Each row comes from the steps of one walk. Every step used is in the known rows, and no mark comes twice. Write the walk behind each row, first mark first.
In the rows, zero is written as 128.
Known rows:
suti > sugig: [117 140 139 111 119 128 135 146  95 128 137 127 125 159 130 153 103  90
 115 167 114 168 123 117 138]
sugig > lomib > nofome > vugusit > zulute: [162 140  89 191 162 180 138 127 113 105 178 124 170 109 173 110 139 165
 147 124 107 112 110 170 105]
suti > sugig > nuza > zulute > vugusit > nofome > lomib: [168 184 180  66  92 113 160 146 130 146 133 169  99 134 158 174  91 136
 111 146 175 169 126 158  99]
lomib > nofome > vugusit > zulute > suti: [105  88 146 179 135 174 148 111 145 118 137 136 163 129 109 136 135 121
 145 122  97  79  82 131  97]
sugig > lomib > nofome > nuza: [149 137  63 138 182 142 144 121  80  93 183  74 167 126 154 108 103 155
 144 143 148 126 144 161 127]
nofome > lomib: [123 132 121 130 133 120 144 126 107 102 154 168 124 136 129 120 127 147
 132 147 130 128 134 144 121]
suti > zulute > vugusit > nofome > nuza > sugig > lomib: [179 122 203  52 102 143 136 122 104 131 133  75 196 103 164  96 136 155
 190 157 175 122 149 127 115]
lomib > sugig > nuza > zulute > vugusit: [181 197 156  89 118  74 195 137 149 164 106 133 126 109 170 160 116 132
 131 108 186 148 109 128  99]
nofome > lomib > sugig > nuza: [141 138 126 131 156 116 194 141 105 122 151 163 127 153 148 141 119 160
 111 108 148 145 140 156  99]
nuza > zulute > suti > sugig > lomib > nofome: [152 203 107 113 174 144 178 130  88 107 174 143 142 171 145 179 114  75
 110 179 135 131 159 102 142]
sugig > nuza > zulute > lomib: [152 178 139  75 156 109 141 112 126 137 123 136  99 116  97 173 137 141
 105 103 147 143 145 131  98]
vugusit > zulute > suti > sugig: [102  90 210 127 133 121 156  99 126 131 138 121 102 173 124 175 111  74
 129 157 116 122 115  80 111]
nuza > sugig: [142 127 134 105 111 144 137 136 107 131 109 139 159 131 123 133 139 115
 162 168 113 132 125 110 122]
vugusit > sugig: [135 126 104 144 173 124 103 133 136 136 126 130 163 133 143 139 125 118
 139 118 137 163 133 123 122]
suti > zulute > lomib > sugig: [112 154 180  84 141 124 164 122  85 119 141 130 167 138 113 119 158 107
 129 132 131 122 139 103 131]
nofome > nuza > zulute: [129 160 157  74 120  93 128 105 137 109 151  82 127 107 106 128  94 139
 176 127 145 115 146 126 102]
vugusit > sugig > lomib > nofome > nuza: [159 135  40 156 228 138 120 128  86 101 182  75 202 130 169 120 101 148
 154 132 159 162 148 156 121]
vugusit > zulute > lomib: [118 110 169 127 145 128 125  87 112 125 140 121 114 117 123 142 142 133
 140 136 120 110 110 116 107]
zulute > lomib > nofome: [113 143  75 132 157 159 136 124  76 112 139 139 156 130 110 134 136 116
 113 163 121 125 106 140 139]
suti > zulute > vugusit > sugig > lomib > nofome > nuza: [175 151  77 112 207  87 143 128 101 117 160  74 207 112 180  94 119 130
 162 140 199 165 127 149 117]
vugusit > sugig > lomib > nofome > nuza > zulute: [175 191  54 123 218 118 128 120 105  97 189  82 188 114 164 131  98 142
 172 133 167 148 167 148 110]
nuza > sugig > lomib > nofome > vugusit: [171 157  63 154 143 210 143 163  71 110 145 153 223 123 153 118 149 145
 158 172  91 142 118 156 127]
vugusit > sugig > nuza > zulute > lomib: [159 176 116  93 201 105 118 119 132 145 124 141 132 121 113 185 136 129
 117  91 155 178 152 124  91]
nuza > sugig > lomib > nofome: [177 161  54 137 166 172 163 145  65 110 151 140 186 136 166 123 144 130
 148 185 127 133 142 140 137]
vugusit > zulute > suti > nofome: [ 73  72 206 182 136 128 150 104 139 126 138 120  65 120 101 158 110 127
 118 100 124  68  98 109 113]

Write each row's walk:
[ 82 153 184 135 123 121 148 126 139 122 135 142  76 114  79 169 107 113
 115 107 133  81 126 103 130] => nuza > zulute > suti > nofome
[166 195  77 104 173 122 154 116  98  86 191  81 153 110 148 119 101 151
 163 143 157 111 164 154 118] => sugig > lomib > nofome > nuza > zulute
[163 123 132  98 147 143 135 118  72 108 151  82 180 129 147 121 122 152
 185 167 132 140 153 122 117] => nofome > nuza > sugig > lomib
[130 104 218  59  79 113 119 117 149 134 122  69 157  98 129  93 114 144
 161 120 180 109 121 142 112] => suti > zulute > vugusit > nofome > nuza
[157 165 144  82 141  63 116 113 149 140 121  88 168  96 150 141  87 123
 193 135 181 166 108 114  99] => nofome > nuza > zulute > vugusit > sugig
[163 107 166  96 124 192 112 120  89 115 154  74 192 122 151 122 122 172
 184 149 134 119 169 133 118] => vugusit > nofome > nuza > sugig > lomib
[130  96 188  99  78 136 108 116 137 144 116  71 156 100 144 118  93 157
 164 129 167 120 100 144 119] => zulute > vugusit > nofome > nuza
[126  78 202 122 156 111 173 105 140 147 127 114  77 175 119 195 109  94
  94 118 134 141 120 101  84] => vugusit > zulute > suti > sugig > nuza
[165 162  47 160 184 156 152 136  89 107 168 126 157 131 170 121 133 141
 114 144 140 126 145 156 143] => sugig > lomib > nofome
[113 119  97  87 142 162 140 117  44 100 136  97 198 127  88 128 118 120
 174 205 115 129 102 130 118] => zulute > lomib > nofome > nuza > sugig
[156 160 120 127 155 139 139 145  75 122 162 123 136 162 173 151 116 109
 107 163 125 179 152 121 146] => suti > sugig > lomib
[146 141 165  82 108  77 151 131 143 144 108 127 133 109 139 102 144 110
 134 134 168 131 106 120 124] => suti > zulute > vugusit
[125 117 109 177 125 166 136 129 137 114 149 130 160 107 133 112 125 143
 155 125  97 102  80 167  96] => lomib > nofome > vugusit > zulute
[117  89 150 159 148 164 169 135 129 135 134 131 134 166 109 179 108 101
 101 120 102 141  82 142  81] => lomib > nofome > vugusit > zulute > suti > sugig > nuza
[143 190  88 112 150 164 140 140 114 123 130 154 154 106  88 157 138 147
 109 107 116 143 108 171  92] => sugig > nuza > zulute > lomib > nofome > vugusit
[140 204  93  78 164 127 169 140  80 121 146 142 113 149 104 187 106  95
  85 159 137 173 124 143 112] => suti > sugig > nuza > zulute > lomib > nofome
[153 175 125 111 177 142  96 139 138 147 117 151 172 109 100 177 142 147
 128  79 123 189 125 139  80] => nofome > vugusit > sugig > nuza > zulute > lomib
[105 142 177 131 146 110 166 130 153 139 122 136  49 118  73 189 107 133
  81  67 153 101 134 123 105] => sugig > nuza > zulute > suti > nofome
[159 131 172 124 106 136 181 144 124 151 124 160 146 128 179 141 116 172
 116 111 180 139 112 164 104] => zulute > vugusit > nofome > lomib > sugig > nuza
[128 204 163  88 131 127 161 115  96 122 144 141 153 123 125 156 135 115
 147 143 130 119 139  99 127] => nuza > zulute > lomib > sugig
[164 192 151  88  95  79 147 122 152 148 109 138 119  94 152 140 121 119
 153 147 166 129 105 116 121] => nuza > zulute > vugusit
[122 146 136 136 131 126 178 134  90 104 162 170 153 147 149 121 121 141
 143 149 131 124 134 135 125] => nofome > lomib > sugig
[ 80 143 143 173 124 131 178 156  72 101 171 168 115 127 130 127  95 153
 121 127 126 111 112 154 138] => suti > nofome > lomib > sugig
[ 90  80 149 198 175 162 110 164 145 154 108 141 138 127  81 182 113 145
  90  42 118 160  93 142  97] => zulute > suti > nofome > vugusit > sugig > nuza
[181 115 175  92  98 165 122 121  91 139 126  79 199 106 182 121 117 165
 191 170 166 135 127 130 123] => zulute > vugusit > nofome > nuza > sugig > lomib
[176 214  96  83 141  94 169 131  71 112 171  85 159 126 182 145  72 107
 156 200 172 169 114 139 132] => suti > sugig > lomib > nofome > nuza > zulute > vugusit
[151 191 170  96 156 127 160 119 104 119 159 139 124 170 143 187 122  83
 117 161 134 142 173  78 137] => nuza > zulute > suti > sugig > lomib
[191 166  32 172 205 127 138 146  98 141 139 133 198 119 215 133 128 127
 131 152 179 177 106 147 139] => zulute > vugusit > sugig > lomib > nofome
[134 109 201 161 143 169 140 117 107 125 160 128 153 163 153 166 130 110
 132 141  91 142 120 101 109] => nofome > vugusit > zulute > suti > sugig > lomib
